Each row comes from the steps of one path. Every step used is in the known rows, and no mark comes twice. Write the path behind each row, first mark first.
Known rows
nifido voma sema: [ -6  -6 -15 -12   3  10 -17 -19  -5 -15   5   4 -13  -3   0 -10   0  -6
   4  -3  -7  16  -3  -1  -4  -6   1  -4   5   8  -4   1 -15  -6  11   2
  22   1   6   9  -4  -8 -14]
voma nifido mutif muni: [ -5 -16 -17   8  13 -14   1  -8  16  13   4  21  -2  13  -4   9   2   5
   7   3   3  17   4   0  -3   9  -1  -4  16   1   0   3   2  -2 -20 -16
   6 -12  -4   9 -13  -2 -28]
nofuru kamin vime: [ -8  10  12  -5  24  -6   5   2  -4   2   2  -8  -7  11   4   3   1  16
 -12   4  -2   3 -10   8  -8  -5  -1  10  -5  -2   6   3 -24 -18  11   8
  -6   3   4   2  -5  -5   0]
vime kamin pazo: [ -4   0   3 -17  17  34 -15   3  -2   3  -8 -11  -1   5  -8  -6  -7  18
 -10   3   2  12 -12  11   1  -5   1   4  -7  11  -5   8 -18 -10  10   2
  -1  -9  16 -14 -13  -3  17]
sema voma nifido: [ -5 -10 -10  -9   1   0 -12 -18  -3  -7   0  18  -8  11  -5  -7  -3  -4
  -1  11  -8  22  -4   1  -5  -3   1   1  10   2   8  -3 -18  -9  15  -2
  14 -10  11  10 -16 -11 -28]
nofuru pabor: [ -3   9   1  -5   7  11   4 -11 -11   5 -17  -3  -9  -8   1   5 -14  27
 -14  -4  -7   1  -5  -7   1  -9   8  14 -12 -10  -5   4  -1 -11   9   7
   4   0  -9   7  -9   4  13]
kamin pazo vuza nofuru: [-16  -8  13  -9 -11   3  -1  -8 -30   8  -7 -15 -12  -2   1   3 -12  23
 -13  -2  -4  -7 -19  11   1  -9  16   9 -20   2  -4   4 -15  -9   0  19
  14  -9  -1 -14  -9   7  20]
nizo mutif: [ -8 -17 -10  11  15  -1  10  -3   2   7  -8   2  -1  -3   0  16 -20  -2
   3   1  -3   8   2  -2  -8   1   4  12   1   3  -3   6  -6  -8 -15  -3
  -8  -3  -1  15 -13   3 -10]
pabor pazo bigi: [-12  -2  -2   7  -3   7  -6  -7 -26   9  -2 -16  -4  -8   8  -2 -25  14
  -7  -9  -2  -6 -13  -1  12  -6  15  19 -23  -5  -6  10 -12   0  14   6
   5  -2  -2  -5 -13   6  22]
zuvod nofuru: [ -6   0   9   3   6  24   4  -3 -14   1 -15   1 -15   7  -1   4  -7  21
 -16   1  -9  -1  -3   1   1 -13  11  15  -6  -6 -10   7 -10  -8   6  10
   1   0  -5  14  -6   5  -2]
voma nifido vime kamin pazo vuza nofuru nizo: [ -8   3   4  -7   6   5 -14  -9  -4  -1  -3  11 -13  16  -5   3   2  12
  -5   6   3   7  -6   9   2  -2   4  -5   3   0   2  -1   2 -18 -10   1
  14 -20   3   2 -10   1  -5]
pabor pazo vuza nofuru kamin: [-17   5  17   2 -17  14  -2  -4 -34  10  -1 -20  -7  -6  15  -5 -23  23
 -13  -1   5 -14 -15   0   4 -11  22  22 -32  -6  -2   8 -13  -8   3  18
   2  -3  -7  -8  -7   2  19]
nifido voma kamin pazo vuza nofuru nizo: [ -6   1   0 -24   3  13 -20 -14 -10   0   2 -10  -8   0  -2 -13  -2   8
  -2  -5  -2  17 -10   6   0  -9   9   1  -3   6  -6   7 -21  -7   6  10
  17  -9   9  -7  -8  -3   3]
sema voma kamin pazo: [ -9  -2  -3 -22   7  17 -18  -7  -6  -2  -1   0  -3   5  -9 -16  -5   4
  -2   2  -9  27 -10   9  -3  -4   6  -1   3   8   3   5 -28  -8  24   0
  15  -9  21  -7 -20 -13 -14]
vuza nofuru: [-12  -2   9   9  -1  10  10 -10 -16   7 -10  -1 -14   1   5   6 -13  18
  -7   5   0  -2  -8   5  -7 -13  10  11 -13  -2 -10   3 -12  -6  -5  14
   6  -3 -15  10  -5   7   5]
vuza nofuru nizo mutif nifido vime: [ -8   0   4  10  10  -7   8  -8  -7  12 -13   4 -15  12   7  12 -11  11
  -2   3  -1  -1  -3   5 -12  -9  11  10   2  -2 -15   0   5 -13 -28  14
  -6 -14 -20  17  -3  11   0]
muni mutif: [ -8 -12 -18   8  16  -7   8  -7   2   7  -3   8   3  -5   2  12 -14   4
   2  -3  -6  14   1  -2  -4  -2   0   3  -1   8 -15  10   2  -2  -5  -3
  -5   1  -3   6 -10  -5  -8]
nifido vime kamin nofuru vuza: [ -9  13   6  -6  13  27 -13  -3  -4  -9  -4  -2 -14   4 -11   3   4  13
  -8  -3  -3   0  -4   9  -1   1   1  -2   0   6 -17  -1   9 -19   3  -3
   5  -5  10   1  -7   0  11]
nifido vime kamin nofuru: [ -9  11   5  -4  18  24 -13  -2   0 -11  -4   1 -14   1 -11   3   5  11
  -4  -2  -2   2  -1  10  -3   0  -1  -5   1   8 -16  -1   5 -18   1  -4
   4  -5   7   4  -7  -1   9]
nizo mutif nifido voma sema: [ -6 -13 -20   1  12  -8  -1  -2  13  -2  -3   4  -5   1  -2   7 -11 -20
  15  -4  -3  13  -2  -3 -10   4  -1  -4  19   8  -8   2   1  -7 -10  -8
  -1  -7   3  17   1  -3 -24]
nizo mutif nifido vime: [ -9  -8 -17  11  15 -12   6   2  12   0  -5   5  -7   0  -1  18 -11 -12
  15  -5  -2   6   0   0  -9   8  -2  -3  14   6 -13   2  10 -12 -16  -9
  -7  -8  -2  19   0   2 -15]
pabor pazo vuza: [-15   0   6   2 -14  12  -4  -9 -32   6   1 -16  -3  -9  12  -1 -24  18
 -11  -4   0  -9 -11  -1   6  -6  18  19 -32  -3  -4   9 -12  -7   6  12
   3  -2  -4  -5 -11  -2  20]
nofuru kamin vime nifido mutif: [ -5   7   3  -5  21  -8   1   4   7   4   1  -2  -2  16   4  -3   5  10
  -8   5   3   4  -5   5  -9  -1  -4   7   4  -4   5   0 -16 -17   6   0
  -8  -6   5   0  -4  -7  -8]
nifido mutif nizo: [ -6 -18 -16  13  13  -8   5 -11   5  13   1  13  -2  -2  -1  15   0  13
   2  -4   2  20   9  -2  -9   3   0   3   4   7  -7   4  11   0 -28  -7
 -13  -4  -6  -1  -8  -2 -13]
nizo mutif nifido vime kamin: [ -7  -6 -15   7  18  -2   0   5  16   0  -6   3  -3   3  -4  13 -10 -12
  13  -4   0   8   0   1  -8   7  -3  -4  14   8 -12   2   9 -13 -14 -11
 -10  -8   4  14  -1   1 -13]
kamin vime nifido voma: [ -1   4 -10  -5   8 -11  -6 -13   6 -11   0   0  -7  15   2  -2   3  -4
   0  -1  -5   6  -3   9  -8   3  -5  -8   7  -1  -4  -1  -9 -18  19  -3
   3  -9   2  10  -5  -8  -4]
pazo pabor: [-11  -7  10   6  12   1   4 -19 -11   4 -16  -2 -13 -17   3   3 -24  14
 -11  -3 -11   2  -6  -4  -1 -12  13  11 -19   0   0   5  -7  -9   2   8
   1   4 -12   0 -13   1  16]
voma nifido vime: [ -9  -1  -8   5   8  -5  -4 -11   2  -7   2  19 -14   8  -5  11   3   5
   2   4   0   9  -1   5  -1   3  -3  -8   6  -2   0   0   2 -13  -5  -8
  17 -12   0  16  -7  -3 -15]
kamin pazo: [-11  -6  -1  -8   5   3  -1  -3 -15   5  -4 -10 -10   0  -2   4  -6  21
  -7  -2  -5   3 -14  12  -3  -2   7   4  -9   2  -7   8 -15  -6   2   8
  11 -10   3  -4  -9   2  16]
sema voma nifido vime kamin pazo bigi: [ -6  -5  -9 -15   2   2 -25 -14  -3  -9  -1  11  -9  12  -9 -13   2  -4
   1   3  -9  19  -9   6   3   0   2  -7  13   5   6  -5 -10 -12  20  -5
  20 -14  20  -3 -18  -6 -20]
pazo vuza nofuru zuvod: [-16  -5  21   1 -10  12   5 -19 -33   5  -9  -4 -11  -2   6   5 -20  22
 -23   4  -7 -10 -10  -4  -1 -15  15  21 -26   0  -5  -2  -8 -13  -4  23
   3  -2 -16  -4 -10   6  11]
mutif nizo: [ -7 -13  -9  12  16   6  -1 -14  -5   2   0   6  -8  -7   2  19 -10   9
  -4  -2   0  18   3   3 -10  -7  -3   6  -5   4  -4   9  10  -5 -20   6
 -14   3  -2   6  -6  -5   2]
nofuru nizo mutif nifido vime kamin pazo: [ -2  -1  -9  -3  29  -8  -4  -2   5  11  -9   4  -5  16   2  13  -8   4
   0   1  -4  12   0   5 -10   0   3   8  11   4 -14   3   6 -17 -30   4
 -15 -18  -3  11  -8   4   3]
vuza nofuru kamin vime nifido voma sema: [ -9   9  13  -4   3   5  -2  -3  -7   1  -5  -5 -15  13   6  -9   0  10
  -7   5   3  -1 -12   8  -9 -13   7   3   0  -4   1  -1 -15 -13   6  13
   7  -7  -5   5   2  -1  -9]

Write each row's path
[ -4 -14 -14  -8   1  -8 -10 -17   3  -1   1  22  -5  13  -6  -8   1  -2
   2   9  -7  23  -1  -1  -6   2   3  -2  16   4   7  -5 -14  -7   7  -8
  12 -13  10   6 -17  -9 -35] : sema voma nifido mutif
[ -9 -21 -17  15  22  -7   6  -1  13  14  -2  -1   3  -2   4  17 -19  -5
  13  -4  -3  10   5   0  -9   7   4   7   8   5  -8   8   6  -6 -23  -7
 -12   2  -3  13 -15   3 -14] : nizo mutif muni
[-11   3  16   7   0  18  11 -10 -20   8 -14  -1 -17   4   5   3 -13  28
 -20   6  -4  -7  -8   0  -8 -15  16  17 -13  -3 -13   1  -4  -9  -6  20
   1 -10 -26  10  -6   5   4] : vuza nofuru zuvod
[ -7   3   9   0  -6  29   4  -4 -22   5 -15  -6 -15  12  -2   2 -11  25
 -26   0 -12  -6  -8  -3   6 -11  14  21  -9 -10 -11   7  -2 -10   9  12
   2  -1   0   7  -5   8   1] : zuvod nofuru vuza
[ -7  -1 -22   3  19  -9  -1   1  16   0  -3   9   0   0  -1  10  -5  -7
  12  -9  -3  15  -1   0  -3   3  -7 -13  13  13 -24   6  17  -7  -4 -11
  -7  -5   1   6   1  -7 -12] : muni mutif nifido vime kamin
[ -6   5  -5   1  11   4  -1   9  10   3 -13  -5  -8   0  -6   9 -12  -3
   7  -8   1   0  -4   0  -5   7   6  -2  15   2 -14   3  16 -13 -11  -9
 -10 -13   1  14  -1   3  -6] : nizo mutif nifido vime kamin nofuru pabor pazo
[ -8 -18 -20  12  17 -13   4  -6  14  19   4   9   3   2   3   8   0  11
  10  -6  -1  14   8  -1  -6  10   3   2   9   8 -15   4   6   0 -23 -13
  -5   0  -9   0 -12   2 -15] : nifido mutif muni
[-16   0  25  -2  -5   0   4 -13 -28   5  -4 -10  -9   2   7   4 -14  17
 -17   4  -2  -9 -13   3  -1 -14  11  17 -24   0   3  -2 -17 -16   2  22
   3   4  -5  -8  -7   4   9] : pazo vuza nofuru kamin vime
[-14 -10   7 -11  -5   2  -4  -9 -26   4  -3 -13  -8  -3   0   4 -11  20
 -12  -3  -6  -2 -16   9   2  -5  10   8 -19   3  -2   5 -16  -9   3  13
  12  -7   5 -14 -12   3  20] : kamin pazo vuza
[-10  18  12  -9   5  27 -17  -3 -11  -8  -8  -8 -14  -3  -7  -1  -1  19
  -9  -7  -1  -6  -4   6   3  -2   8  -1  -8   2 -14  -1  11 -20   5   1
   5  -5   5  -3  -8   0  17] : nifido vime kamin nofuru pabor pazo vuza
[ -7   9 -12  -2  16   5  -9   0  12  -9  -1   5 -10   5  -4   5   3  -4
   9  -5   0   9  -6   5  -4   2 -10 -12  10  10 -20   0   8 -14   3  -7
   0  -7   4   8   7  -4   0] : mutif nifido vime kamin
[  2  -1 -16 -14  16  16 -19  -8  14  -3  -6   9  -1   9  -4 -11  -5 -13
   3   4   3  16   4   1  -7  -3  -4   1  19   0  -8   2  -4  -9  -4  -7
   2 -19  10   9  -7  -8 -10] : vime nifido voma kamin nofuru nizo mutif
[ -4   1   0 -16   5  13 -19 -13  -1 -12  -3  17 -14  14 -12 -12   6   1
  -7   8  -9  16  -4   4  -5   0   4  -5  18   4   1  -7  -4 -16  13  -3
  12 -17  11   8 -15 -11 -26] : sema voma nifido vime kamin nofuru zuvod
[ -7 -13 -15   9  16  -9   9   1  11   6  -7   4  -2   1  -2  17 -17 -12
  10  -2  -2   8  -2  -2 -10   4  -1   3  12   5  -9   4   0  -8 -15  -7
 -10  -7  -1  18  -2   1 -14] : nizo mutif nifido
[-14  -1  20  -2 -14   9   3 -19 -31   7 -13  -8 -10  -7   6   5 -22  22
 -18   0  -5 -10 -11  -5   3 -17  15  19 -26  -5  -2  -1  -6 -13   1  21
   7   2 -12  -6  -9   9  15] : pazo vuza nofuru pabor
[ -3   7 -12 -14  12  -4 -10  -6  13  -7   4   0  -9   6  -5  -4   2 -11
  11  -8  -2  19 -10   6  -6   1  -9 -14  15   9 -14   4 -11  -8  15  -5
   8  -6   8   9   7 -10 -11] : mutif nifido voma kamin vime
[ -1  -1 -21 -12   9  20 -20 -10  13  -8  -2   8   0   3   0 -15  -4 -11
   7   3   4  18   2  -1  -3  -3  -7  -2  10   0  -7   3 -10  -7  10  -8
   9 -14  11   4  -5 -11  -9] : vime nifido voma kamin
[ -3   8  16 -17  16  44 -10  -1  -5   2 -10  -6  -6   8 -17  -4  -9  14
 -22   7  -1   4 -10   6  -1  -6   1  12  -2   7 -10   4 -10 -13   8   2
  -4  -5  16  -5 -12  -2  15] : vime kamin nofuru vuza
[ -3  -1  13  -3  25   3   8  -7  -9   9 -13   7 -15  10 -10  14  -9  11
 -16   6  -7   0  -1   9 -15  -5   8  18  10   0 -14   3  -5 -12 -26   7
  -9 -12  -8  21 -13   5   7] : kamin nofuru nizo mutif
[  1   6  11 -15  32  29  -9   2   7   5 -13   3  -4  13 -14   1  -7   6
 -13   7   0  10  -5   9  -9  -6  -1   9  12  10 -13   4  -7 -14 -10   1
 -16 -12   9   5 -10  -2   8] : vime kamin nofuru nizo mutif nifido
[ -5  10   2 -12  20  -1  -9   1   4  -5   3  -3  -6  15   4 -10   6   2
  -6   4   0   7  -8   6  -8  -5  -5   2   6  -2   7   0 -19 -18  15   3
   1  -4   9   2  -2 -11 -11] : nofuru kamin vime nifido voma sema
[ -9   6 -14   4  12  -8  -2  -4   7  -9   0   7 -15   2  -1  11   2  -4
  11  -7  -3   4  -5   5  -6   3  -8 -11   9   5 -21  -1   9 -12  -1  -5
   5  -6  -3  15   9  -2  -2] : mutif nifido vime
[ -3  -6 -25  -9   5  14 -20 -14   8 -13  -2  12  -5   5   3 -15  -2 -15
   6   3   0  13   1  -2  -5  -4  -7  -4  12   1  -6  -2  -4  -7   8  -6
  14 -13   7   9  -2 -10 -13] : vime nifido voma sema
[ -3   4  -6 -18  11   8 -15 -14   3  -8   7  -6  -6   1  -4  -9   2   0
   4  -6  -4  22  -5   7  -3  -2  -1  -7   3   7  -4   6 -23  -9  21  -2
  15  -1  12   3  -8 -11  -8] : nifido voma kamin vime
[ -5  -8 -27  -3  12 -14  -2  -6  13  -1   0  10  -2  -1   0   2  -6 -15
  14  -9  -6  19  -3  -3  -5   1  -5 -13  18  13 -20   7   8   0   1  -7
   2  -4   1   9   4 -11 -22] : muni mutif nifido voma sema
[-12  -2  13   0   0   3  -4 -14 -19   7  -9  -2  -7   6   5   8 -17   8
  -9   2  -3  -4  -7   1  -1 -11  10  13 -12   4  -8  -3   1 -18 -17  16
  -3  -7  -7  -3  -7   8   8] : pazo vuza nofuru nizo mutif nifido vime kamin
[ -8   4  17  -8  10  20  -2   9 -19   7 -14 -12 -14   9  -2  -4  -3  27
 -20  -1  -7  -6 -14   4   6 -16  13  19  -4  -9  -2   7 -17  -9  11  15
   1  -3   4  -3  -5   9   4] : zuvod nofuru kamin pazo bigi
[ -7  14  25 -11  -2  19   3  -6 -26   5 -17 -10 -17  -7  -9   1 -14  27
 -23  -4  -5 -15 -11   2  -1  -9  19  17  -9  -9 -11   4  -1 -11   5  11
   4  -6  -8   7  -9   4  22] : kamin nofuru pabor pazo vuza
[ -3   6  -9 -17  12   5 -10  -4  10  -7   2   2 -12   2  -9  -4   2 -11
   8  -7   0  16  -9   5  -6  -2  -7 -11  19   9 -18   3 -10  -5   9  -5
   8  -8   8  11   8  -8  -9] : mutif nifido voma kamin nofuru
[  0   6   4   0  20  17  -3   3  -1   6 -19   4 -12  19  -1   6  -5  14
 -11   1  -8   4   2   2  -2  -9  10  13   9  -3 -15   4   6 -16 -15   8
 -14 -11  -6  17  -5   7  -6] : zuvod nofuru nizo mutif nifido vime kamin
[ -5  -3 -10 -12   4   7 -21 -15   2 -12   1  17  -9  12  -7 -10   3  -4
   3   8  -6  22  -3   4  -3   0   0  -7  14   5   5  -5  -9 -15  16  -6
  15 -11  16   6 -16 -11 -27] : sema voma nifido vime kamin
[ -5  16  21 -10   2  19   4  -3 -20   5 -17  -9 -18  -5 -10   1 -11  28
 -21  -4  -4 -13 -11   3  -3  -8  17  14  -4  -9 -13   5  -1  -9   5   8
   4  -8  -8  12  -8   3  20] : kamin nofuru pabor pazo
[ -4   0  -7 -16  10   6 -16  -9   7  -4   0   9   1  15  -8 -17   1  -5
   1   3  -8  29  -2   8  -5   2   1  -6  12   7   4   0 -22 -11  25 -10
   9 -11  18  -3 -20 -17 -27] : sema voma kamin vime nifido mutif
[ -4  -6 -15  -2  16 -11   0   0  17   1  -2  -2  -2   5  -4   8  -9 -17
  14  -7  -2  15  -4   2  -9   7  -2  -7  19   8  -7   5  -4 -10  -3  -9
  -5  -8   6  15  -1  -4 -21] : nizo mutif nifido voma kamin vime
